Every row comes from one small tree of marks. Brackets hold a mark, then the marks that hang from it, in the order of their numbers. Every link used is in the known rows. Which tree was each row made from?
Known rows:
(z101 z412 z749): [-26  13 -21  -4 -15  13  -4   1   6  -1  24   9  13  20  22  -9 -10 -10
 -17  13  10  -4 -14  -3  -7 -12 -23   3 -13  21 -21  14  -7]
(z886 z691): [ 17 -13   3 -17 -27 -16  24 -41 -18 -26  22 -40 -36  18 -28  38  12  13
  32  13  27  27   6 -29 -16  19  21  34  23  19  -4  -3 -31]
(z546 z853): [-34 -48  19 -28  -6 -10  25 -22  -6 -21 -12  -4 -11  25 -18  38 -18  26
  15  21   5  19  12 -14  -2  20  26  37  31 -22  35   0   6]
(z486 (z546 z853)): [-15 -46  42 -40  -9 -32  10 -28   1  -3 -36 -24  -7   4 -31  36 -18 -11
   4  -5 -26  32   8   8  20   0  31  19  31 -31  28   3 -14]
(z77 (z101 z412 z985) (z546 z853)): [-38 -13  24   4 -24 -64  25  -8  48  19 -26   4   9   2  13   4  17  12
 -33 -40   6 -10  40  43  10  33   7  11  22  -3  14 -30  28]
(z146 (z691 z486)): [ 10  -8  33   0  -7  19  28 -10  -6 -52  34 -19 -10  18 -34  40  11  -6
  23  15   0  62  -7 -23 -14 -12 -12  17   8   4  13   6  10]
(z412 (z101 z77 (z749 z691) z985)): [  2 -30 -49  51   2   7  -6  22  14  23  -9  12  21 -20   2 -11  49  30
  21 -11   1 -43  10  14   0  -3   1  14   3 -16 -23 -17  30]
(z101 (z77 (z546 z853)) z985): [  5 -40  -9   2 -19 -39 -25  27  10  30 -57  28  28  10 -26  15  22  32
   4 -14  -9  -5  45  49  22  53  30  20  31 -19  43 -22  38]
(z64 z101): [-18 -29   5   3   2 -11  25 -40 -16  10  28 -37 -30  25  10  47 -14   3
  22 -18  -1 -25  -7 -18  -6 -10   1  -7  38 -28   6   2   7]
(z64 (z101 z77)): [ 10 -24 -29   7  11  -7   3 -20 -22  29  18 -19 -16  23   1  26  -1  12
  22 -19   4 -34  19   7   8  -1   2 -24  52 -34   3  -5  14]
(z985 (z101 z749)): [-19 -12 -12  -2 -13  23  19 -24   2   8  28  -7   6   2  27   4 -38   2
  -3  12   5 -26 -12 -41 -23  -5 -13   7  11   3  13  24  -8]
(z296 (z101 z412)): [-20  10  14 -18 -12  -6  49 -20 -15   3  16   1 -24  17  35   2 -20 -20
 -17 -43  14  -8  23  -7 -14 -18  10  -2  12  -4 -34 -18 -26]
(z691 z146 (z486 z546)): [  8  16  55 -48  31   2   1   5  -6  -9 -12 -20  15 -11 -48   1 -30 -41
  -6  -2 -24  57 -32 -19  17 -15  -5 -21   7   7   1   5 -27]
(z169 (z101 z412 z749)): [-20  16  -8 -18  -8  19   6 -25   0 -20  31 -13  31  17  40   1 -22 -15
   4 -11 -13 -20  -7   0 -18 -16  -6 -22  -8   4 -30  14 -11]
(z886 (z691 z749)): [ 16   2 -13 -18 -29   5  10 -36 -12 -33   3 -45 -41  26 -14  35 -12  -1
  32  33  31  16 -14 -25   6   5   3  25   9  10   0  -7 -35]
(z146 (z691 z486 z749)): [  6   5  21   0 -15  41  15  -9   2 -63  21 -27 -16  30 -26  42 -13 -20
  23  36   2  48 -30 -17   0 -26 -27  10  -4  -6  19   3   2]
(z146 z691): [ 11 -21   8  18 -36  10  20 -26 -29 -32  41 -13 -27  17 -17  34  -6  12
  18   6  -3  35  -1 -10  -7  -4  -1   8  20  -6   9   6  -1]
(z985 z101): [-15 -33  10 -13 -12   9  42 -33 -13   1  27 -16 -23  20  13  13 -35   7
   4 -10   7 -16   5 -39 -24  11   0   7  29 -23  17   8 -23]
(z101 z412 z985): [-12  19   4  12 -23  10   9  16  -5 -10   8  18  12  28  28 -10  33  26
  -5 -24  10  -8  22   8 -11   8  -3  24 -11 -14 -10   4   5]
(z101 z77 z412 (z749 z691)): [ -8  -3 -49  27  -9  11 -21  17  17  11  19  33   5   0   1 -41  28   3
 -18  26   6 -19   2  17   8  -3  -5  10 -36  18 -25  16 -14]
(z64 (z101 (z77 z546) z985)): [ 20 -13 -26  31 -11 -33 -23   6   1  63 -15  -4  11   9  -1  27  29   8
   7 -50 -10 -45  35  44  20  20   3 -30  37 -25  16 -17  42]
(z691 (z486 (z546 z853))): [-12 -30  64 -51  25 -21  21 -11  23 -22 -38 -26   9   3 -50  43  -3 -33
   7   4 -25  52  -1  -5  13  -3  25  29  15 -12  32   4   2]
(z296 z101): [-11 -21  24  -6  -8  -3  39 -35 -26   9   1 -20 -36   2  16  28 -29  -7
  -2 -31  10   0   8 -31 -18 -15  21   4  40  -7 -15 -17 -23]
(z985 (z101 z77 z749)): [  3  -8 -41   5 -13  27  -5  -6  -5  24  19  10  18   1  13 -19 -24   8
  -2  12   6 -31  12 -10  -8   7  -6  -4  21  -6   6  11  -3]
(z169 (z101 z77 z412 z749 z985)): [ 14  41 -35  14 -11  22 -24  18  -6   0   2  22  66   9  53 -35  34  19
  19 -20 -10 -37  28  40  -3   0  -3 -10 -14 -15 -37   9  18]
(z101 (z749 (z691 z146)) z985): [-18   9 -14  37  -3  24 -27  32   7  -1 -10  28  23 -34   3 -36  10  34
   2  39   8  -1 -34 -18   2   2   2  25 -40  14   4  34  -1]
(z886 (z691 z146)): [ 17  10   5 -43 -14  -1  14 -20 -34 -32  16 -15 -22   4 -26   4 -20  24
  26  29  26  43  -6 -30   0  28  16  10  18  22  -2   2 -32]
(z691 (z486 z546) (z749 z101)): [ 19   3  43  -8  34  -4  -4 -22  -6  -9 -18 -49 -34  -4 -12  35 -13 -57
  -6 -14 -29  17 -28 -21 -12 -42 -16 -29  -6   3   9  -9  -7]
(z146 (z691 (z486 z546) z749)): [ 23   6  47  -7 -15  20   5 -15   7 -41  -3 -43 -13  10 -42  38 -12 -57
  14  18 -25  56 -30   4  18 -48 -19 -10  -6  -7  12  10 -18]

Which tree is each row?
[ 14  28 -49  28 -32  -8 -49  47  21  49 -21  40  54   9  13 -27  33  -3
 -27 -19  -7 -25  32  62  15  20 -17 -18 -15  28 -14  -6  29] : (z101 (z77 z546) z412 z749 z985)
[-17  20   1  23  -4  -5  21   1   1   4  17  -2   1  26  49   7  33  19
   9 -39  13 -45  21  18  -2  -7  -6   8  -6 -42  -3  11  21] : (z64 (z101 z412 z985))
[ 10  23   5  16   6  19 -27  17 -38 -10 -16  14 -18  -8  37 -11 -28  33
   3   0   1 -14 -21 -13  -8   1 -11 -13 -13 -15  11  -1  14] : (z691 z146 (z749 (z101 z985)))
[  1  19 -50   1 -17  18 -25  21  -5  13  17  27  23  19  14 -27   6   2
 -15  15   8 -13  14  24  11  -5 -18  -9  -6  15 -29   7  -4] : (z101 z77 z412 z749)
[ 12  16 -22  37 -15  21 -16  22 -17  39 -33  17  34 -19  39 -17  25  17
   3 -21  11 -27  31  13  -4 -13  13   9  17  -3 -26  -3  15] : (z296 (z101 z77 z749 z985))
[ 11  -7  56 -11  60 -19   4  -4  -3  -6  -4 -10 -37 -49 -37 -10  -2 -35
 -16  -7 -29  35 -35 -30 -12 -26  12 -22 -33  20  -2   4 -19] : (z749 z101 (z691 z146 (z486 z546)))
[ 35  26  52 -66  18 -14  12  -7  -5 -31  -9 -37  -7 -16 -65   8  -1 -37
  18  15   3  75 -21 -24  13   1  15   0   0  32  -7   3 -42] : (z886 (z691 z146 (z486 z546)))
[ 18 -18 -47  19  -9 -14 -31  26  15  56 -25   8  44  -3  -4  16  18   0
   3 -42 -16 -35  24  38  12  12 -14 -33  42   7 -16 -40  48] : (z412 (z101 (z77 z546) z749 z985))
[ 18 -39  -1  18   4 -50 -23  18  -7  36 -51  31  -3 -12  -5  17  25  43
  -2 -29 -13 -13  59  42  -3  49  34   4  24 -10  40 -29  60] : (z749 (z101 (z77 (z546 z853)) z985))
[  4  27  41 -55  24  23 -12   8   4 -23 -32 -25   8   4 -36   4 -49 -56
  -6  21 -21  46 -59 -15  30 -26 -22 -32  -5   0   3   6 -33] : (z691 z146 (z486 z546) z749)
[ 41 -20 -15  49  -5 -38 -36  15 -21  53 -18  17 -11  -9   4  11  32  19
  -9 -49 -14 -25  45  31 -16  27   8 -29  24   8  12 -28  42] : (z749 (z101 (z77 z546) z985))
[ -1  11 -50 -10 -20  -6 -10  13  22  47  16  29  24  11  17 -31 -25 -27
 -41 -11  -8 -43  22  34   6  18 -20 -40  -4  18  -3 -10  -1] : (z985 (z101 (z77 z546) z412 z749))
[ 10 -19 -45  10 -20 -14 -43   8   3  57 -11   0  24   7 -29  13 -14 -21
 -20   3 -11  -7   0  21  13  17  -9 -37  30  37  -1 -12  12] : (z101 (z77 z546) z749)
[ 58  27 -35 -21   6   0 -26  -6 -55 -15  -2  -2 -46 -11  -3 -17 -25  23
  21  30  19   8   1  -5   6  18   6 -24   1  13  -8 -20 -18] : (z886 (z691 z146 (z749 (z101 z77))))
[-27 -11  10   2 -19 -51  28 -36  28  36  20 -30 -19  13  -4   9 -18 -32
 -53 -55   3  -6   9  14   0  10 -18 -42  39  30 -21 -35 -11] : (z77 (z101 z412) z546)
[-23 -27  65 -53  43 -19  14   5  30 -32 -39   2  -2 -30 -66   3 -14 -21
  -3  34 -23  62 -32  -6  28   0  31  29 -26  -7  33  15 -22] : (z749 (z691 z146 (z486 (z546 z853))))
[  7  45 -31  28 -18  19  -6  33  -3  31 -17  43  38 -11  61 -44  30   5
 -15 -26  19 -33  40  38   0 -18   6   6  -6  -2 -44  -6   9] : (z296 (z101 z77 z412 z749 z985))
[  2   4   0 -14  16  14 -13 -10 -48 -11   4   0 -46  -2  17  -1 -62   9
  -5  12  -4   1 -36 -28  -8  -9 -12 -38   4  -3   6  -3  -9] : (z691 z146 (z749 z101))
[ 21 -13   7   1  65   5  -4  24 -18  -7   8  28 -28 -34 -29 -27  13  15
  -5  14  -4  20  -9 -20 -11   8  10 -18 -19  15  -2 -10   7] : (z749 (z101 z77) (z691 z146 z486))
[ 35  19  -3  32  31  28 -29  27 -13  -7 -24   4   1   3  16   1  39  11
  18  -4   5  -7  12   4 -19  -8 -13   3  -8 -10  10 -17  38] : (z691 z486 (z749 (z101 z77 z985)))
[ 16  38  14 -64  13  28   8  -5  -6 -60  -5 -23 -12  14 -36  13 -27 -15
  23  55  29  55 -40 -36  12   7  -8  13 -11  24   3  -4 -35] : (z886 (z691 z146 z486 z749))
[-29  31  -6  41 -27  -6   7   0  27  19  13  -6  27  -7  53 -28  30  15
 -27 -17  24 -26   7  13 -11 -12 -29  12  -1  17 -34   1  17] : (z77 (z101 z412 z749 z985))
[-18  15  21   0  16   0   3   7  55  -3  -1 -11  15 -19 -24 -14  31 -65
 -27  15 -18  20 -34   2   7 -42  -8   7 -59  35 -20  26 -25] : (z101 z412 (z749 (z691 (z486 z546))))
[ -4 -31  55   3  25 -10  22 -17  27  -7 -10 -40 -15 -13 -57  18  24 -48
   0   1 -19  34 -25 -24   0 -26  12  11 -14   6   6   8 -29] : (z749 (z691 (z486 z546)))
[-13 -29 -17 -48 -10 -33  20   1  28  21  -7  38   6  18  -2 -15 -26   2
 -24 -18  -8 -23  55  42  18  47  17  -4  14 -24  33 -20   7] : (z985 (z101 (z77 (z546 z853)) z412))
[ 11   7 -17 -23   3   7  11 -15 -22  -9  30   0  21  32  24 -14  -5   1
  10 -32 -15 -20  37  23  -5   7   7 -37  14 -28 -35 -11 -14] : (z169 (z101 z77 z412))
[-27 -13 -13  -2   4  26  10  -3   9  -3  28  15  -6 -29   5 -39 -50  11
 -13  44   3 -18 -42 -43  -9   1   1   6 -28   9  12  32 -32] : (z985 (z101 (z749 (z691 z146))))
[-26   4   6 -12  34  30  -7  21  19 -24   7  11  15 -25 -32 -16 -10 -11
  -8  55   5  31 -60 -40  -3  -8  -8  13 -38  41   0  23 -11] : (z101 (z749 (z691 z146 z486)))
[-28  11 -17  38  13   5 -19  19  12  14   4  12   9 -35  22 -19   7  31
  14  21   9 -38 -37  -7  12 -12  -1  10 -32  -9   9  38  19] : (z64 (z101 (z749 (z691 z146)) z985))
[ 24  -6 -14  46  25  -4 -28  33 -38  12  -7  41 -21 -40  11 -50  29  60
   1  -4  -1 -16  15   5  -9  19  19  -2 -24 -12   0   4  14] : (z749 (z101 z77 z985) (z691 z146))
[-27  16 -18 -14 -16  23  23  -8  11  -1  40  12  11  12  44 -25 -26  -9
 -19   3   9 -29  -2 -14 -18  -8 -25   5 -18   1  -9  21 -14] : (z985 (z101 z412 z749))
[ -1  -7  55 -33  -8   2  15 -16  20 -60 -33 -32  -9   6 -46  42 -16 -39
  21  37 -25  64 -20  17  32 -29   2  26  -4 -27  40  10  -3] : (z146 (z691 (z486 (z546 z853)) z749))
[-25  38 -22  25  -8   4  -7  10  15  16  12   6  23   9  60  -6  30  11
   4 -15  12 -54   3  18  -1 -19 -20   6 -21 -19 -13  23  32] : (z64 (z101 z412 z749 z985))
[  0  -9 -16 -12 -22 -34 -17  38  22  20 -44  48  34  20  -4 -11  33  26
 -12 -18  -6  -6  60  73  28  50  22  16   4 -14  24 -21  34] : (z101 (z77 (z546 z853)) z412 z985)
[ 32  38  15 -45  34  12   1 -10 -21 -55   7 -22 -43 -10 -15  13 -20  -9
  20  41  25  39 -32 -43 -16   1  -7  -1 -18  35   0 -14 -12] : (z886 (z691 z146 z486 (z749 z101)))
[-16 -13  -1  46  -7  16  -2 -15  17 -14   2 -16  34 -21  26   5  33  24
  25   2 -12 -34 -18 -14 -17 -12  17  23 -27  -7  -7  28   5] : (z169 (z101 (z749 z691) z985))
[  3  25  23 -27  48  26  -8   7 -27 -32   2   0 -29  -2   2  11 -47 -15
  -2  24  -2  25 -41 -43 -12 -15 -23 -26 -13  12  10 -12   5] : (z691 z146 z486 (z749 z101))
[-12  -1 -48  14  -6  15   8   7  24  16  30  34   4  -9  24 -59   5   2
 -21  21  10 -44  12   9  -3  -2  -2   8 -39  -2 -12  17 -21] : (z985 (z101 z77 z412 (z749 z691)))
[-33   3   3  53  -6   0  -5   5  24  12  -2  -4  10 -53  14 -42  12  32
 -21  15  21  -9 -32 -15   4  -1  -9  16 -14  25 -14  12  -2] : (z77 (z101 (z749 (z691 z146)) z985))
[ 21   1 -21  61   7 -15 -10  25  -8  11  11  43 -24 -14  33 -46  70  42
  -6 -28   8 -37  44  28 -19   7  16  13 -41 -13 -16  -3  17] : (z749 (z101 z77 z412 z985) z691)
